What can hang from each mark:
getom: nugepe
sugap: nugepe
nugepe: fibuf gavi getom muliz sugap vola
vola: nugepe
fazin: gavi
zirel: nugepe
muliz: gomapuz nugepe sorit
zakef: fibuf
gomapuz: sorit zakef
gavi: nugepe
fibuf: zakef
foniluf: lipel
lipel: foniluf gomapuz
sorit: gomapuz muliz

Every row comes from one small tree of marks. The marks that hang from a mark follow it in brackets, in alphabetical order. Every link used is in the known rows. Which tree was each row made from?
(in the rows, 128 means zero)
Known rows:
getom(nugepe(muliz vola)): [119 133 148 118 117 132 152 101 156 169 171 173 165 128 101 105 112 119
  99 140 164 145 108 115 112 111 115 141 149 105 113 141 145 128]
lipel(foniluf gomapuz(zakef)): [109 137 139 126 143  92 130  84 137 156 138 170 159 128  80 138 139 111
 118 123 126 159 161 123 119 163 115 175 145 103 152 112 127 131]
vola(nugepe(fibuf gavi getom muliz)): [111 140 143 127 156 145 127  98 136 130 184 157 164 127  72  81 116  70
  78 157 159 123 110 112 128 126 118  55 131  86 200 130 140 148]
vola(nugepe(fibuf(zakef) getom muliz(sorit(gomapuz)))): [106 138 151 134 132 135 137  93 153 145 162 188 165 112  71  98 111  74
  88 123 153 121 108 106 112 121 115  55 126  97 215 119 156 138]
sorit(muliz): [131 141 143 121 130 123 130  98 158 134 124 141 111 120 119 114 137 157
 110 127 151 153 168 123 111 122 120 133 143 132 135 123 131 121]
gomapuz(sorit(muliz(nugepe(getom))) zakef(fibuf)): [108 162 148 113 141 114 127  85 144 130 129 141 100 140 114 109 136 126
  68  89 176 153 162  87  72 120 136 167 137 110 141 125 119 151]
fazin(gavi(nugepe(fibuf sugap))): [ 93 114 148 123 110 145 118 101 145 168 184 131 128 115 140  83 112 116
  99 151 153 161 137 159 109 130 131 121 148  75 153 138 124 122]
lipel(foniluf gomapuz(sorit zakef)): [ 99 139 142 120 136  87 125  78 136 148 134 171 165 132  82 159 144 111
 103  78 123 159 155 127  95 164 119 193 157 114 147 118 124 136]
fazin(gavi(nugepe(fibuf getom vola))): [ 84 114 161 120 140 151 125 101 155 156 187 148 106 127 133  76  92  95
  70 147 166 149 147 129 129 133 133 120 141  60 167 147 120 129]
foniluf(lipel(gomapuz(sorit(muliz(nugepe(gavi))) zakef))): [121 131 130 119 150  94 120  69 140 194 125 156 131 160  76 129 159 130
  95 107 161 157 194  95  92 151 136 167 142 120 161 119 127 145]
zakef(fibuf): [112 156 149 115 128 124 129 108 132 113 111 138 111 122 123 118 119 127
 109 132 151 157 139 121 143 101 112 143 125 104 128 121 122 127]
sugap(nugepe): [123 127 139 122 111 128 131  99 152 146 140 161 140 118 122 116 148 142
 112 124 161 150 131 126 162 131 111 141 134 130 122 133 131 127]
muliz(gomapuz nugepe(gavi getom) sorit): [128 123 141 127 120 110 134  81 138 144 147 158 134 146 116 102  99 105
 115 136 149 120 171 106 140  94 136 117 101  74 152 159 116 143]
gomapuz(sorit): [104 142 146 112 113 122 122 100 143 127 131 142 139 121 119 139 133 140
 102  99 144 141 137 132 113 125 122 149 144 125 135 137 121 127]
lipel(foniluf gomapuz(sorit zakef(fibuf))): [ 96 157 147 119 145  84 125  82 127 131 114 167 144 134  84 159 133  94
  98  71 133 172 152 118 102 145 118 198 145 106 140 109 121 140]
zirel(nugepe): [111 139 134 118 104 126 137 112 146 151 111 140 138 125 113 113 137 143
 108 130 144 145 147 125 155 129 116 151 121 109 144 130 124 120]
sorit(gomapuz(zakef(fibuf)) muliz): [115 160 141 123 141 106 139 102 144 130  95 146 106 127  89 116 135 145
  99 105 171 170 175  90 110 103 128 180 130 117 143 101 135 128]
gavi(nugepe(fibuf getom sugap)): [103 132 161 126 144 148 116 102 141 137 194 126 136 118 114  80 105  82
  93 175 174 142 118 125  93 115 137  85 152  83 194 141 129 132]
gavi(nugepe(fibuf(zakef) getom sugap vola)): [ 93 124 167 124 158 157 125  84 150 159 198 145 117  99  82  78  98  61
  74 191 195 147 104 127 108 127 140  60 149  59 176 134 136 142]
foniluf(lipel(gomapuz(sorit))): [102 136 149 115 132  96 116  93 145 148 135 160 153 151 109 153 145 132
 108  99 132 148 151 118 111 134 114 139 139 133 180 122 129 126]
gavi(nugepe(fibuf(zakef) vola)): [103 121 160 122 136 156 130  83 146 184 138 149 106  90  89  86 104  77
  96 170 185 155 133 141 149 154 131 129 150  75 136 130 129 132]
fazin(gavi(nugepe(fibuf getom muliz(gomapuz) sugap))): [100 114 159 128 110 135 129  84 155 143 229 143 164 130 141  66  98 104
  82 143 138 143 135 153  73  98 134  88 130  61 191 142 130 135]
zirel(nugepe(fibuf gavi sugap)): [111 132 125 121 136 138 130 107 135 160 144 130 140 118  77  91 131 100
  95 159 176 151 125 130 152 130 138  97 130  74 172 132 132 136]
foniluf(lipel): [116 134 148 116 133 120 123 111 152 152 129 142 125 134 118 110 142 144
 111 136 144 144 143 119 133 125 111 126 125 120 171 120 118 122]
sugap(nugepe(fibuf getom muliz(sorit) vola)): [122 127 151 124 150 137 142 103 166 159 193 190 145 126 100  82 112  79
  64 112 190 148 104 106 128 121 128  88 145  79 154 138 147 142]
fibuf(zakef): [112 135 145 120 113 133 133  90 148 131 126 151 125  98  99 118 126 130
 123 157 139 139 130 139 147 133 114 109 131 113 139 119 131 129]
zirel(nugepe(fibuf gavi getom muliz sugap)): [114 138 134 122 149 143 136 107 141 138 188 141 163 132  65  73 122  79
  76 160 170 135 105 115 119 102 138  51 134  69 208 131 143 146]
nugepe(fibuf(zakef) gavi getom muliz sugap vola): [110 130 150 121 176 152 138  80 147 134 219 160 146 106  39  71 106  56
  67 189 189 137  86 122 114 109 141   4 145  47 181 125 152 158]
getom(nugepe(fibuf vola)): [110 129 151 120 139 136 139 101 156 174 148 164 136 115 112 101 109 107
  92 158 186 154 111 118 131 147 125 151 151  93 136 148 131 129]
muliz(gomapuz nugepe(gavi sugap)): [123 119 131 124 118 114 130  73 128 166 169 137 147 128 112  98 131 131
 119 167 162 136 159 131 135 113 135 118 111  71 128 154 120 141]
getom(nugepe(gavi muliz(sorit) vola)): [132 129 140 123 119 127 156 103 149 180 154 180 160 139  77 112  88  84
 107 123 173 144 122 111 132  73 126 120 145  85 111 147 147 136]
gomapuz(sorit zakef): [ 95 147 140 112 116 113 127  96 141 144 128 143 145 123  98 136 135 135
  90  94 154 146 141 127 100 141 127 179 147 110 130 123 121 136]

Which tree is each row?
[113 117 146 125 168 151 133  80 153 141 170 181 117 104  57  88 124  71
  77 168 204 143 104 113 188 148 134  59 130  78 161 135 139 157] -> sugap(nugepe(fibuf(zakef) gavi getom vola))
[100 127 169 125 155 163 135  82 150 161 223 153 139 104  71  62  98  57
  68 187 187 144  93 130  89 112 137  47 157  58 177 128 150 146] -> gavi(nugepe(fibuf(zakef) getom muliz sugap vola))
[ 94 142 140 121  99 101 136  74 141 168 148 158 200 129  97 129 140 123
  77  76 141 137 139 138  82 137 115 170 123  96 133 123 131 145] -> vola(nugepe(muliz(gomapuz(sorit zakef))))
[107 133 146 121 133 132 124  97 142 141 199 135 136 133 126  90 130 127
  98 173 161 128 125 103 102 120 127  88 133  91 164 147 127 135] -> muliz(nugepe(getom sugap))
[ 98 122 139 128  80 121 144 103 149 190 157 166 158 138 113 101  98 120
 109  81 135 151 176 129 100  91 127 180 141  86 140 122 140 120] -> fazin(gavi(nugepe(muliz(sorit(gomapuz(zakef))))))
[125 118 144 124 118 117 149  78 160 171 169 182 170 124 112  99 140 133
  88 112 169 152 138 130 149 121 117 139 123  89  96 139 138 137] -> sugap(nugepe(muliz(gomapuz) vola))
[118 125 141 120 132 131 143  96 143 165 148 159 136 132  81 117 107 109
 110 150 179 147 127 114 160 110 125 140 138  95 114 152 131 136] -> getom(nugepe(gavi vola))
[107 123 141 119 161 138 130  88 135 158 209 141 124 136  86  83 119  97
  79 175 189 131 129  94 129 106 140  73 131  53 141 156 128 149] -> muliz(nugepe(gavi getom sugap vola))
[104 151 162 126 123 118 140  82 134 133 181 131 164 140 100  84  95  80
  81 143 163 153 134 121  66  66 131 124 125  68 158 119 135 146] -> gavi(nugepe(getom muliz(gomapuz(zakef(fibuf))) sugap))
[ 99 128 164 121 141 146 131  99 147 146 168 141 118 131 111  96  97  93
  85 153 176 138 146 108 133 109 127 124 144  84 150 145 124 130] -> gavi(nugepe(getom vola))
[121 124 143 124 156 127 139  78 141 169 192 154 162 118  78  77 115  87
  77 160 182 151 122 140 116 108 142  81 132  38 138 139 139 145] -> nugepe(fibuf gavi muliz(gomapuz) sugap vola)
[131 124 141 124 144 133 146  97 154 149 187 188 149 144  76  98 108  79
  80 110 181 138 124 100 152  78 128  71 135  81 132 142 146 148] -> sugap(nugepe(gavi getom muliz(sorit) vola))
[125 136 143 123 104 130 144 101 151 158 195 155 185 130 107 106 122 124
 114 154 154 142  93 128  82  93 116 101 152 116 139 137 149 127] -> getom(nugepe(muliz sugap))
[128 122 145 125 133 124 152  80 148 178 164 175 164 127  82  87  99  90
  97 151 178 148 119 128 136 118 134 137 131  72 133 150 135 143] -> getom(nugepe(fibuf gavi muliz(gomapuz) vola))
[127 142 144 122 123 130 135 110 150 157 143 163 149 115 112  94 107  95
 101 123 146 146 128 133 109 120 122 119 148  91 154 126 140 126] -> nugepe(fibuf muliz(sorit))
[128 137 123 127 103 119 152 115 140 166 118 168 162 142  67 111 118 110
 118  94 144 135 158 107 158  72 128 135 120 100 159 132 146 126] -> zirel(nugepe(gavi muliz(sorit(gomapuz))))
[ 94 112 152 120 122 154 133  96 152 194 220 148 139 119 120  63 105  96
  70 147 167 164 125 155  94 119 133 107 163  48 132 138 138 128] -> fazin(gavi(nugepe(fibuf muliz sugap vola)))
[ 98 140 143 116 107  95 132  79 145 145 122 146 157 125 109 138 130 142
  91  90 146 146 160 136 100 135 131 201 126  98 130 130 114 139] -> muliz(gomapuz(sorit zakef))
[119 135 139 125 155  96 119  65 146 194 133 175 131 125  96 119 161 114
  88  89 151 170 176 115  70 206 136 212 164 115 154 126 122 144] -> lipel(foniluf gomapuz(sorit(muliz(nugepe(fibuf))) zakef))
[109 129 155 122 126 147 137  96 143 188 198 140 154 124  98  84 110  95
  87 156 173 153 124 133  96  89 127 111 161  71 117 138 142 128] -> gavi(nugepe(muliz sugap vola))
[126 124 137 126 135 134 130  97 144 116 163 161 138 133  91 107 133 115
 105 138 171 132 130 105 170 109 124  83 125 116 157 141 130 143] -> sugap(nugepe(gavi getom))
[ 96 115 149 121 108 147 122 102 148 165 152 139 117 115 147  86 108 119
 105 136 143 158 156 156 134 144 126 152 141  90 151 138 119 117] -> fazin(gavi(nugepe(fibuf)))
[ 92 108 153 121 120 158 136  82 155 193 212 158 137 101 102  66 106  88
  76 163 165 162 113 165 103 129 131  82 158  50 137 125 146 135] -> fazin(gavi(nugepe(fibuf(zakef) muliz sugap vola)))
[112 120 159 127 132 139 136  78 146 195 196 143 161 115 108  68 104  85
  77 154 180 157 133 148  90 112 138 123 146  47 131 142 135 134] -> gavi(nugepe(fibuf muliz(gomapuz) sugap vola))
[121 125 151 123 109 113 157  82 160 171 165 176 177 132 112 107 106 125
 101 130 159 145 125 127 113 105 116 154 130  93 110 147 139 131] -> getom(nugepe(muliz(gomapuz) vola))
[ 96 157 147 114 112  91 133  81 135 126 100 142 137 127 115 139 123 124
  88  76 153 159 156 129 106 113 128 206 118  90 120 121 113 143] -> muliz(gomapuz(sorit zakef(fibuf)))
[122 123 140 124 130 118 131  75 134 133 159 149 135 140 111  94 116 120
 113 160 151 119 165 108 148 113 133 117 103  85 161 156 112 146] -> muliz(gomapuz nugepe(gavi getom))
[113 130 147 125 123 109 154  95 163 161 186 161 177 148 101  96 103  98
  68 115 164 136 136 115  98  68 132  89 114  45 157 140 144 139] -> zirel(nugepe(getom muliz(gomapuz sorit) sugap vola))
[116 134 153 119 111 123 134  68 153 139 140 168 162  98  99 107 124 111
  95 113 140 140 121 158  99 142 129 125 136 102 154 126 134 142] -> nugepe(fibuf(zakef) muliz(gomapuz(sorit)))
[ 94 128 166 123 161 153 122 100 146 159 206 135 123 118 103  73  98  72
  69 175 199 148 116 119  98 115 142  89 154  56 176 145 130 136] -> gavi(nugepe(fibuf getom sugap vola))
[118 133 149 123  87 106 143  80 154 150 187 158 202 134 122 129 122 132
 104 102 144 140 103 142  56  87 124 136 142 116 133 151 139 136] -> getom(nugepe(muliz(gomapuz(sorit)) sugap))
[125 133 147 124 139 145 133 101 157 129 189 175 156 120 107  75 134 103
  84 135 166 141  96 115 125 136 120  88 142 117 179 130 144 141] -> sugap(nugepe(fibuf getom muliz))
[108 133 148 118 164 133 133 100 143 119 167 149 121 136  78 104 107  98
  83 156 175 132 137 100 153  96 131  85 131  74 155 142 129 142] -> nugepe(gavi getom vola)
[108 126 135 126 151 118 127  70 133 159 191 138 149 128  86  71 121  90
  81 178 185 134 141 111 104 148 153 113 116  41 181 143 121 160] -> muliz(gomapuz(zakef) nugepe(fibuf gavi getom sugap))
[125 129 142 122 144 143 146  97 146 175 166 172 155 123  73  83 101  80
  94 159 184 150 101 119 135 122 132 117 150  83 136 144 143 141] -> getom(nugepe(fibuf gavi muliz vola))
[ 89 115 160 121 139 155 130  97 156 162 241 150 143 129 118  59  96  84
  57 153 169 151 113 137  82 105 135  75 157  45 168 143 139 136] -> fazin(gavi(nugepe(fibuf getom muliz sugap vola)))
